Each row comes from the steps of one walk. Every step used is in the known rows, and no mark comes twice. Write the walk behind each row, first mark first.
In the rows, zero is written as 128.
Known rows
h-d-c-x-r: [141 146  83 151  91 140 141 101  96 113 183 139 164 132 125 131 190 146
  61 151  79  92 138]
e-x-r: [104 147 114 154 128  70 125  48 153 120  90 196  74 152 182 180 168 130
 101 127  97 135 114]
a-r-x-c-d-h: [140 151 159 108  86  74 138 205 150 128 123 105 130  94 156  66 143 155
  83 106  61 126 128]
p-q: [105 111 152 140 145 140 117 101 152 133 100 127 112 121 100 176  87 110
 168 115 193 166 116]
r-x-c-d-h-p: [156 151 115 115  74 106 168 198 138 152 108  39 155 127 185  81 117 134
 142 128  77 100 114]
p-h-d-c: [119 134  56 156 139 143 125 113 128 120 151  87 148 119 107  96 129 122
 117 154 152 139 134]
q-p: [122 110 169 137 163 144 116  80 140 115  98 146 115 140  93 192 124 106
 162 124 160 145 127]
q-p-h-d-c-x-r: [148 132 108 141 132 195 113  87  79  92 190 131 175 162  68 103 156 128
  72 176 123 102 131]
p-h-d: [103 133  82 141 166 139 110 122 119 145 113 127 130 137  92  89 149 113
 163 131 161 144 132]
c-d: [111 140 151 133 140  97 123 151 126 134 107 162 136 128 134 100 144 122
 113 114 119 124 135]
r-a: [ 96 114 180 164 170  98 148 106 149 138 134 180  86 105 163 125 103 128
 164 152 134 139 145]
a-r: [107 128 171 149 147  73 104 109 155 132  98 163  93  93 133 164  97 132
 151 117 130 163 135]
a-r-x-q: [134 106 159 106 136  56 126 170 137 144 123 149  79 104 157 131 128 150
 149  85 154 131 107]
q-p-h-d-c: [132 120  82 146 161 182 114  91 123  96 147  90 157 136  61 134 128 112
 133 157 165 139 135]
d-h-p-q: [145 122 144 135 122 137 130 128 152 158  87  58 130 110 136 173  48 101
 243 119 180 156 104]
r-x: [114 117 125 138 137  95 147 143 141 136 102 122  86 128 143 118 155 122
 127 106 151 130 103]
q-p-h-d-c-x: [145 126  96 130 132 201 109 116  85  95 169 111 175 147  49 107 124 116
  96 153 138 125 139]
r-x-e: [107 110 129 104 137 137 152 145 143 130 139 119  92 126 150 118 166 137
  82 136 126 113 120]
h-p: [122 128 127 162 133 107 134  95 146 156  82 105 114 127 156 180  71 113
 217 136 148 136 121]
e-x: [103 141  97 144 129  91 121  78 159 121  70 172  75 136 173 185 139 118
 121 104 112 156 124]
h-d: [114 133  85 145 150 127 123 109 126 144 106 137 129 125 111 158 172 119
 177 109 128 135 140]
q-p-h-d: [119 117 114 131 187 176 100  98 112 125 109 134 143 155  49 125 132 101
 176 134 171 140 135]

Which walk is each row?
[137 147 154 116 129  92 131 182 127 137 120 143 137 113 147  79 168 119
 124 107 116 125 130]  c-d-h
[112 126 153 101 118 172 128 129 110 125 166 162 128 131 134 125 145 137
  58 147  97 114 150]  c-x-e
[155 112 119  84 157 194  97 143  64 130 157 162 162 167  57  98 146 120
 153 113 169 109 139]  c-x-q-p-h-d
[143  94 180  97 175 102  99 161 121 122 129 148  93 130  98  99  93 132
 156 109 199 136 103]  a-r-x-q-p-h
[154 138 132 108  72 140 156 196 146 152 107  24 166 126 145  96  69 126
 165 116 117 116 101]  r-x-c-d-h-p-q
[161 107 140 106 123 174 118 132  89  97 199 134 151 146 107 102 103 130
  72 156 184 119 126]  d-c-x-q-p-h
[124 136 157 142 115 115 129  93 101 131 149 182 118 149 143 122 163 136
  79 142 105 111 125]  c-x-r
[139 113 123 103 145 115 113  81 141 110  91 191  86 158 144 228 140 118
 159  95 144 138 120]  e-x-q-p
[122 115 141 150 132 140 123  94 150 154  78  84 122 121 119 198  23 104
 245 123 190 155 109]  h-p-q
[132 133  79 109  96 197 140 132 104 111 200 113 169 114 120 136 175 148
  49 154  67 100 162]  h-d-c-x-e
[ 97 120 191 174 170  85 154  77 141 137 151 198  86 122 177 124 130 140
 136 177 118 117 137]  x-r-a
[113 145 156 122  97  81 130 177 152 125 107 126 127 109 144  91 119 157
  76 112  63 127 134]  a-r-x-c-d
[150 150 148 131 117  90 137 176 127 156 102 102 155 116 168  97 107 112
 195 122 110 111 124]  c-d-h-p
[140 141  69 143  92 152 135 128 102 115 162 119 164 116 116 134 166 134
  89 127  96 115 145]  h-d-c-x
[113 128 142 138 101  89 135 124 169 130 104 110  91 105 152 147 113 155
 101 121  89 150 127]  a-r-x-c
[104 113 164 104 140 107 127 152 153 125 130 134  84  97 141 128 132 150
  92 125 110 131 127]  a-r-x-e
[135  98 157 106 183 147 106 110 116 124 139 153 117 155  98 127 106 114
 159 137 212 137 119]  x-q-p-h
[176 114  93 100 111 184 127 130  81 106 177 136 176 137  91 172 165 135
 126 116 126  98 143]  h-d-c-x-q-p
[148 145 148 117  79 153 139 155 151 149 105  54 178 120 142 134  43 123
 187 132 108 135 128]  x-c-d-h-p-q
[153 130  61 113 109 160 124 157  78 128 201 120 168 134 124  70 150 142
  88 139 149 109 136]  p-h-d-c-x-q
[141 147 127 105  84 109 162 202 140 131 130  82 140 123 165  53 177 140
  66 112  78 110 123]  r-x-c-d-h
[105 166  99 130  84 104 131 108 158 116  82 166 126 150 177 150 141 139
  66 117  39 134 147]  e-x-c-d
